Each row comes from the steps of one walk. Every step used is in the known rows, and no mark comes twice. Write the walk behind each row, first mark first.
Known rows:
safiz, lonun, zugib, mede: [.17 -.03 .22 -.01 .02 .03 -.01 -.05 -.01 .11 -.16 .13 -.11 -.01 .00 -.09 .10 -.19 .25 .20 .04 -.07 -.01 .05 -.17 .05 -.05 .08 -.15 -.06 -.12 .14 .01]
zirivot, nesa: [-.03 -.07 .01 .08 .03 .14 .13 .02 .03 .10 .03 .10 .02 .09 -.06 .06 -.14 -.12 -.01 -.01 -.04 -.17 -.08 .01 .04 .11 -.10 -.14 .19 .03 -.15 -.17 .11]
mede, rege, zirivot: [-.07 -.04 -.01 .11 .08 -.07 -.13 .09 -.07 -.11 -.15 .07 .01 .16 .12 .10 .04 .13 -.02 -.11 .16 -.07 .14 -.08 .04 -.11 .10 .03 -.26 -.09 .02 .00 .13]
kuriz, fosu: [.06 .08 -.15 .09 .02 .09 -.15 .06 .09 -.19 .07 -.05 -.02 .06 .08 -.03 .09 .11 -.02 .03 .04 .13 .01 -.05 .10 -.06 .08 .01 -.09 -.04 -.01 -.06 .06]
zesobab, zugib, mede: [.14 -.09 -.04 .12 -.12 -.14 .04 -.03 -.10 .14 .13 .12 -.09 -.04 .10 .01 .03 -.04 .15 .14 .07 .01 .13 .08 -.04 .06 .08 .05 -.04 -.06 -.27 .20 .06]
zirivot, rege: [.10 .08 -.05 .00 .08 .07 .05 -.04 .08 .04 -.05 .00 -.04 .08 -.01 .00 -.04 .01 -.09 .02 .06 -.02 -.02 -.06 -.09 -.05 -.01 -.09 .06 -.14 -.07 .01 -.04]
zesobab, zugib, lonun, safiz, tukilev, mede: [.17 -.31 .12 -.02 .08 -.40 -.13 .15 .01 .29 .02 .20 .01 .12 .11 .01 .22 .36 .05 .04 -.01 .01 .04 -.09 .23 .22 .23 .11 .13 .13 -.33 .45 .09]
zirivot, rege, gobige, tukilev, mede, zugib, lonun, safiz: [.42 -.05 -.49 .07 .23 -.13 -.09 .24 .16 -.08 -.23 .30 -.04 .10 .35 .34 .20 .48 -.13 .21 .42 .10 -.17 -.21 .30 .03 .26 .16 -.07 -.16 -.62 .19 .19]
gobige, tukilev, mede, zugib: [.30 -.01 -.32 .13 .06 -.11 .16 .07 .09 -.14 -.05 .19 -.15 -.01 .28 -.04 .00 .11 .06 .34 .09 .18 -.17 -.19 .01 .14 .08 .25 -.06 .02 -.39 -.06 .03]
kuriz, fosu, neper: [-.04 .21 -.15 .04 .06 .08 -.13 .11 .05 -.27 .00 .07 .09 .21 -.02 .05 .12 .02 .07 .17 -.04 .06 .08 -.13 .23 .01 .18 -.03 -.09 -.05 -.10 -.02 -.11]
tukilev, gobige: [-.03 .11 -.09 .08 .06 .10 -.02 -.05 -.04 -.06 .01 .06 -.08 .06 .14 .14 .13 .09 -.01 .01 -.05 -.02 -.06 -.03 .14 .12 -.08 .04 .02 .10 -.18 -.01 .00]
zesobab, zugib: [-.03 .01 .04 .16 -.02 -.10 .03 -.10 -.02 .06 .15 .08 -.06 .09 .05 .06 -.04 .06 .04 .07 .03 .02 .14 .08 .02 -.02 .12 .01 .08 -.06 -.08 .09 -.02]
zesobab, zugib, lonun: [.10 -.10 .10 .03 -.13 -.11 -.13 .04 .00 .14 .09 .18 -.03 .13 .07 .15 .07 .17 .06 .01 .00 -.06 .20 .12 .09 -.08 .23 -.02 .02 -.09 -.17 .25 .07]
safiz, tukilev: [-.06 -.16 .17 -.02 .06 -.19 -.01 .12 -.07 .08 -.05 -.03 .11 .00 -.05 -.12 .10 .10 -.04 .03 -.16 .08 -.05 -.01 .07 .09 -.05 .11 .07 .12 -.02 .08 -.01]
zirivot, rege, gobige, tukilev, mede, zugib, lonun: [.48 .02 -.36 .14 .17 -.11 .04 .28 .18 -.09 -.23 .30 -.11 .14 .38 .27 .19 .41 -.11 .27 .29 .20 -.16 -.10 .20 -.03 .27 .23 -.08 -.16 -.66 .13 .18]
zirivot, rege, gobige: [.04 .12 -.13 .11 .22 .01 .00 .08 .06 -.05 -.10 .01 .03 .14 .05 .22 .08 .18 -.16 .02 .25 .10 -.05 .07 .11 -.10 .09 -.01 .06 -.16 -.17 .04 .06]
lonun, zugib, mede, tukilev, fosu: [.17 -.04 -.07 .27 .03 -.04 .11 -.01 .13 -.08 -.08 .09 -.17 -.08 .21 -.03 .02 -.18 .41 .24 .01 -.04 -.12 -.04 .08 .07 .00 .24 -.15 .19 -.57 .09 -.15]
rege, zirivot, nesa, petiz: [-.34 -.06 .13 .10 .16 -.04 .05 .16 -.03 .15 .08 -.17 .13 .25 .10 .23 -.23 .09 -.07 .01 .08 -.18 .01 -.10 .14 .28 .09 -.23 .12 .01 .00 -.11 .15]
mede, rege, gobige: [.07 -.05 -.21 .19 .18 .00 -.10 .10 .03 -.09 -.20 .17 .11 .17 .22 .20 .10 .21 -.04 .05 .21 .07 .01 .07 .14 -.19 .08 .14 -.14 -.10 -.09 -.05 .13]
gobige, tukilev: [.04 -.09 -.16 -.04 .00 .04 -.04 .08 -.06 -.07 .04 -.02 -.01 -.11 .08 -.06 -.02 .12 -.04 .11 -.03 .15 .01 -.02 .13 .11 -.05 .16 -.02 -.08 -.11 -.11 -.04]
zesobab, zugib, mede, rege: [.28 -.18 -.18 .20 -.08 -.07 -.02 -.05 -.07 .12 -.03 .26 -.01 .08 .26 .03 .04 .01 .19 .20 .10 -.03 .15 .08 -.08 -.07 .09 .12 -.17 -.09 -.22 .11 .10]
rege, gobige: [-.08 .06 -.08 .11 .13 -.02 -.04 .12 -.03 -.08 -.07 .02 .06 .05 .06 .19 .11 .18 -.08 .00 .19 .12 -.02 .11 .19 -.05 .09 .09 -.02 -.04 -.14 .02 .08]
mede, tukilev: [-.06 -.02 .02 .06 .12 -.10 .07 .02 .02 -.07 -.02 .02 -.08 -.12 -.04 .09 -.03 -.06 .14 -.01 -.12 .03 .03 .03 .06 .01 -.02 .14 -.07 .12 -.15 .00 -.08]
nesa, petiz: [-.12 -.01 -.03 -.03 .09 -.06 -.02 .03 .03 .12 .01 -.17 .15 .12 .18 .06 -.13 .11 -.01 .18 .01 .01 -.04 -.05 -.02 .13 .10 -.07 .07 -.02 .15 -.03 -.03]
safiz, lonun, zirivot, rege, gobige: [-.06 .27 .19 -.06 .24 .06 -.14 -.07 -.04 -.08 -.08 .09 -.12 .21 .01 .18 .10 .18 -.14 -.11 .24 .04 .03 .03 .00 -.01 .16 .04 -.04 -.19 -.07 .12 .08]
rege, zirivot: [-.20 .03 .13 .03 .03 -.11 -.07 .11 -.11 -.07 .00 -.08 -.05 .06 -.03 .10 .03 .11 -.05 -.18 .13 -.02 .11 -.06 .13 .02 .11 -.01 -.13 -.02 .01 .09 .07]
lonun, zirivot, rege, gobige, tukilev, fosu: [.07 .17 -.30 .09 .11 .14 -.13 .00 .02 -.28 .04 .00 -.08 .17 .31 .08 .04 .35 -.15 .03 .29 .18 -.07 -.11 .32 .14 .15 .24 .01 -.15 -.50 -.07 -.04]
neper, fosu: [.09 -.10 -.03 -.08 -.11 -.05 -.11 .02 -.05 -.02 .04 -.02 -.08 .06 -.08 -.11 -.03 .14 -.10 -.01 .00 -.13 -.06 -.15 .04 .19 -.10 .04 -.03 .01 .01 -.07 -.18]
rege, gobige, tukilev, fosu: [.12 -.05 -.36 .19 .09 .07 -.03 .14 .03 -.26 -.02 .08 -.03 .02 .35 .07 .12 .30 -.02 .17 .08 .21 -.11 .11 .42 .05 .06 .24 -.07 .00 -.40 -.06 -.08]
rege, gobige, tukilev, mede, zugib, zesobab: [.22 .10 -.24 .19 .17 -.10 .12 .26 .10 -.07 -.07 .25 -.03 -.16 .29 .23 .21 .22 .11 .34 .22 .25 -.16 -.07 .22 .06 .17 .45 -.04 -.14 -.47 .10 .29]
lonun, zugib: [-.09 .07 .13 .09 .05 .02 -.05 -.05 .10 .04 -.06 -.04 .00 .12 -.01 -.01 -.08 -.03 .05 .11 .15 -.03 -.01 -.10 -.01 -.01 .03 .08 .07 -.05 -.10 -.04 .02]

Which walk is each row?
[.10 -.12 -.36 .14 .19 .05 -.14 .16 -.02 -.18 -.16 .13 .13 .04 .31 .13 .10 .35 -.10 .16 .18 .21 .03 .07 .28 -.08 .03 .31 -.16 -.17 -.22 -.16 .11]
mede, rege, gobige, tukilev
[.10 -.12 -.01 .18 .00 -.25 .11 .01 -.09 .05 .11 .13 -.15 -.15 .05 .07 .00 -.10 .30 .12 -.04 .04 .15 .12 .05 .07 .06 .17 -.11 .07 -.43 .19 -.05]
zesobab, zugib, mede, tukilev
[.19 .10 -.12 -.01 .09 -.12 -.20 .10 .00 .01 .13 .19 -.16 .23 .30 .21 .10 .52 -.12 .05 .37 .28 .11 -.08 .30 .20 .42 .32 .07 -.24 -.70 .22 .21]
zesobab, zugib, lonun, zirivot, rege, gobige, tukilev, mede
[-.09 -.24 .08 -.08 .13 -.20 -.13 .09 -.07 .12 -.08 -.04 .17 -.05 -.07 -.04 .12 .19 -.07 -.04 -.01 -.05 -.03 -.12 .18 .15 -.09 .06 .09 .11 .03 .14 .03]
lonun, safiz, tukilev
[-.02 .07 .30 .03 .11 .07 -.03 -.12 .08 .03 -.13 .10 -.08 .14 -.06 -.02 .00 -.09 .15 .11 .02 -.10 -.02 .04 -.13 -.04 .01 .03 -.02 -.08 .09 .06 -.04]
safiz, lonun, zugib
[.23 .04 -.33 .07 .28 -.02 .09 .16 .06 -.11 -.04 .06 -.08 .05 .25 .05 .08 .32 -.14 .21 .24 .37 -.14 -.05 .21 .14 .09 .25 .07 -.14 -.50 -.01 .08]
zirivot, rege, gobige, tukilev, mede
[.11 -.04 .27 .05 .14 -.09 .06 -.01 .00 .04 -.16 .16 -.20 -.11 -.05 -.02 .05 -.25 .39 .18 -.07 -.06 .02 .07 -.10 .04 -.05 .21 -.20 .07 -.25 .15 -.07]
safiz, lonun, zugib, mede, tukilev
[.10 -.02 .02 .03 -.06 -.01 -.01 .01 .03 .13 -.08 .00 -.01 -.05 .06 -.06 .01 -.13 .17 .18 .17 -.03 -.03 -.09 -.05 .10 -.02 .13 -.05 -.03 -.25 .05 .09]
lonun, zugib, mede
[.11 -.20 -.21 .15 .19 .02 .07 .20 -.02 -.05 -.04 .24 -.10 .19 .26 -.01 -.11 .14 .01 .10 .12 .02 -.05 -.17 .21 .25 .01 .14 -.06 -.03 -.43 -.23 .21]
gobige, tukilev, mede, rege, zirivot, nesa
[.31 -.22 -.45 .10 .09 .00 -.11 .25 -.12 -.10 -.20 .19 .12 -.10 .37 .08 .19 .23 .03 .24 .21 .21 .01 .08 .24 .01 .00 .36 -.31 -.16 -.38 -.09 .17]
zugib, mede, rege, gobige, tukilev
[.21 -.08 -.23 -.05 .08 -.05 .08 .09 .00 -.05 .07 .05 -.12 -.07 .18 -.16 .02 .13 .05 .20 -.01 .26 -.11 -.11 .10 .24 .02 .24 .00 .02 -.32 -.04 -.01]
gobige, tukilev, mede
[.05 -.08 .04 .16 .03 -.07 -.15 .11 -.04 .00 -.22 .09 .00 .10 .18 .03 .05 .00 .16 .07 .36 -.10 .09 -.18 .00 -.02 .09 .18 -.32 -.10 -.24 .05 .21]
lonun, zugib, mede, rege, zirivot
[.15 -.08 .07 .11 .14 -.31 .07 .17 .12 .21 -.11 .19 .08 -.13 .07 .05 .25 .09 .17 .20 .05 -.05 -.20 -.27 .06 .18 .05 .24 .08 .09 -.21 .30 .22]
lonun, safiz, tukilev, mede, zugib, zesobab
[.26 .26 -.09 .04 .11 -.13 -.09 .12 .15 -.05 -.17 .26 -.16 .29 .27 .34 .15 .33 -.11 .05 .47 .03 -.14 -.25 .06 .01 .44 .16 -.06 -.08 -.54 .23 .31]
tukilev, mede, zugib, lonun, zirivot, rege, gobige
[.34 -.16 -.35 .05 .13 .00 .02 .07 .05 -.07 -.07 .22 -.05 .04 .37 -.17 .03 .17 .08 .24 .03 .21 -.08 -.13 .03 .12 .04 .31 -.11 -.04 -.27 -.13 .01]
gobige, tukilev, mede, rege
[.40 .13 -.19 -.10 -.02 -.05 -.12 .07 .11 -.05 -.07 .23 -.20 .13 .30 .08 .04 .27 -.07 .13 .27 .07 -.10 -.40 -.01 .16 .30 .22 -.06 -.12 -.56 .09 .17]
gobige, tukilev, mede, zugib, lonun, zirivot, rege
[.28 -.26 -.08 .14 -.02 -.22 -.12 .14 .15 -.01 -.23 .27 .06 .13 .26 .09 .28 .29 .05 .11 -.02 -.23 -.18 -.14 .27 -.01 .14 .05 -.09 .21 -.29 .32 -.03]
mede, zugib, lonun, safiz, tukilev, fosu
[.09 -.22 -.06 .16 .01 .04 .03 .18 -.11 .08 -.11 .22 .03 .10 .15 .10 -.02 -.07 .10 -.04 .15 -.23 .03 -.06 .06 .10 -.03 -.03 -.20 -.04 -.31 -.08 .30]
zugib, mede, rege, zirivot, nesa
[.20 .27 -.32 .12 .21 -.07 .02 .06 .08 -.20 -.06 .17 -.18 .16 .30 .16 .02 .34 -.15 .21 .50 .26 -.16 -.31 .12 .19 .26 .36 -.01 -.13 -.60 -.03 .19]
lonun, zirivot, rege, gobige, tukilev, mede, zugib
[.05 -.17 -.01 .00 -.07 -.12 -.26 .01 .00 .16 .06 .15 .03 .10 .03 .20 .10 .26 .01 -.09 .14 -.17 .20 .03 .20 -.02 .21 -.08 .05 -.08 -.13 .31 .06]
zesobab, zugib, lonun, safiz
[.13 -.11 -.06 .03 .02 -.16 .09 .09 -.07 .01 -.05 .05 -.09 -.27 .01 .02 .06 -.15 .26 .06 -.10 .02 .00 .04 .01 .09 -.07 .19 -.21 .13 -.33 .11 -.03]
zugib, mede, tukilev
[.33 -.08 -.20 .02 .03 -.19 -.03 .08 .17 .05 -.17 .30 -.08 .08 .19 .18 .17 .17 .05 .10 .22 -.13 -.16 -.26 .07 .03 .26 .01 -.09 .09 -.31 .27 .16]
tukilev, mede, zugib, lonun, safiz
[.08 -.02 -.11 .28 .08 -.13 .09 -.04 -.12 -.01 .13 .20 -.24 -.09 .19 .22 .15 .00 .29 .14 -.09 .03 .08 .11 .15 .21 -.03 .21 -.10 .18 -.61 .18 -.05]
zesobab, zugib, mede, tukilev, gobige
[.23 -.09 -.12 .34 -.05 -.17 .16 -.05 .00 -.05 .13 .22 -.23 -.06 .25 .03 .04 -.09 .39 .18 -.12 .02 .05 .14 .13 .08 .09 .18 -.16 .17 -.58 .22 -.19]
zesobab, zugib, mede, tukilev, fosu
[.00 .05 -.03 .18 .14 .00 .03 .01 .00 -.03 -.08 .08 -.16 -.12 .14 .17 .12 -.10 .31 .18 .02 -.05 -.08 -.07 .13 .20 -.11 .30 -.11 .18 -.60 .04 .01]
lonun, zugib, mede, tukilev, gobige
[.04 -.06 .07 .12 .08 -.12 .05 .04 .04 .03 -.10 .01 -.09 -.17 .02 .01 -.01 -.21 .31 .15 .06 -.02 .00 -.06 .01 .07 -.05 .25 -.12 .08 -.41 .04 -.01]
lonun, zugib, mede, tukilev
[.06 -.19 .05 .06 .01 -.24 -.18 .11 -.01 .07 -.08 .31 .17 .31 .12 .13 .27 .31 .16 .14 -.16 -.15 .14 -.05 .50 .15 .29 -.02 .08 .14 -.40 .48 -.25]
zesobab, zugib, lonun, safiz, tukilev, fosu, neper
[.13 -.16 -.07 .07 .08 -.18 -.20 .17 .00 .04 -.22 .23 .11 .10 .21 .31 .36 .38 -.08 .05 -.01 -.21 -.13 -.20 .31 .13 .02 .08 -.02 .20 -.32 .26 .13]
mede, zugib, lonun, safiz, tukilev, gobige
[.20 -.03 -.25 .21 .26 -.08 .03 .13 .09 -.07 -.18 .24 .00 .20 .32 .12 .14 .20 .02 .15 .22 .19 -.12 .00 .11 -.05 .17 .24 -.11 .00 -.26 .01 .15]
tukilev, mede, rege, gobige
[.33 -.16 .09 .02 .02 -.36 .07 .25 .11 .10 -.22 .29 -.02 .11 .21 .01 .22 .20 .07 .21 -.08 .05 -.20 -.15 .04 .06 .21 .19 -.04 .20 -.35 .28 .15]
safiz, tukilev, mede, zugib, lonun
[.15 -.25 .04 -.01 .00 -.28 -.17 .18 .04 .11 -.25 .18 .16 .04 .08 .16 .22 .28 -.05 .04 .04 -.20 -.06 -.17 .17 -.02 .09 .04 -.04 .10 -.13 .28 .12]
mede, zugib, lonun, safiz, tukilev
[-.04 .22 .06 -.11 .01 .08 -.12 -.12 -.01 .00 .07 -.06 -.08 .13 -.02 .01 -.09 .04 -.12 -.13 .22 -.05 .04 -.22 -.10 .09 .08 .00 .07 -.14 -.09 .00 .05]
lonun, zirivot, rege
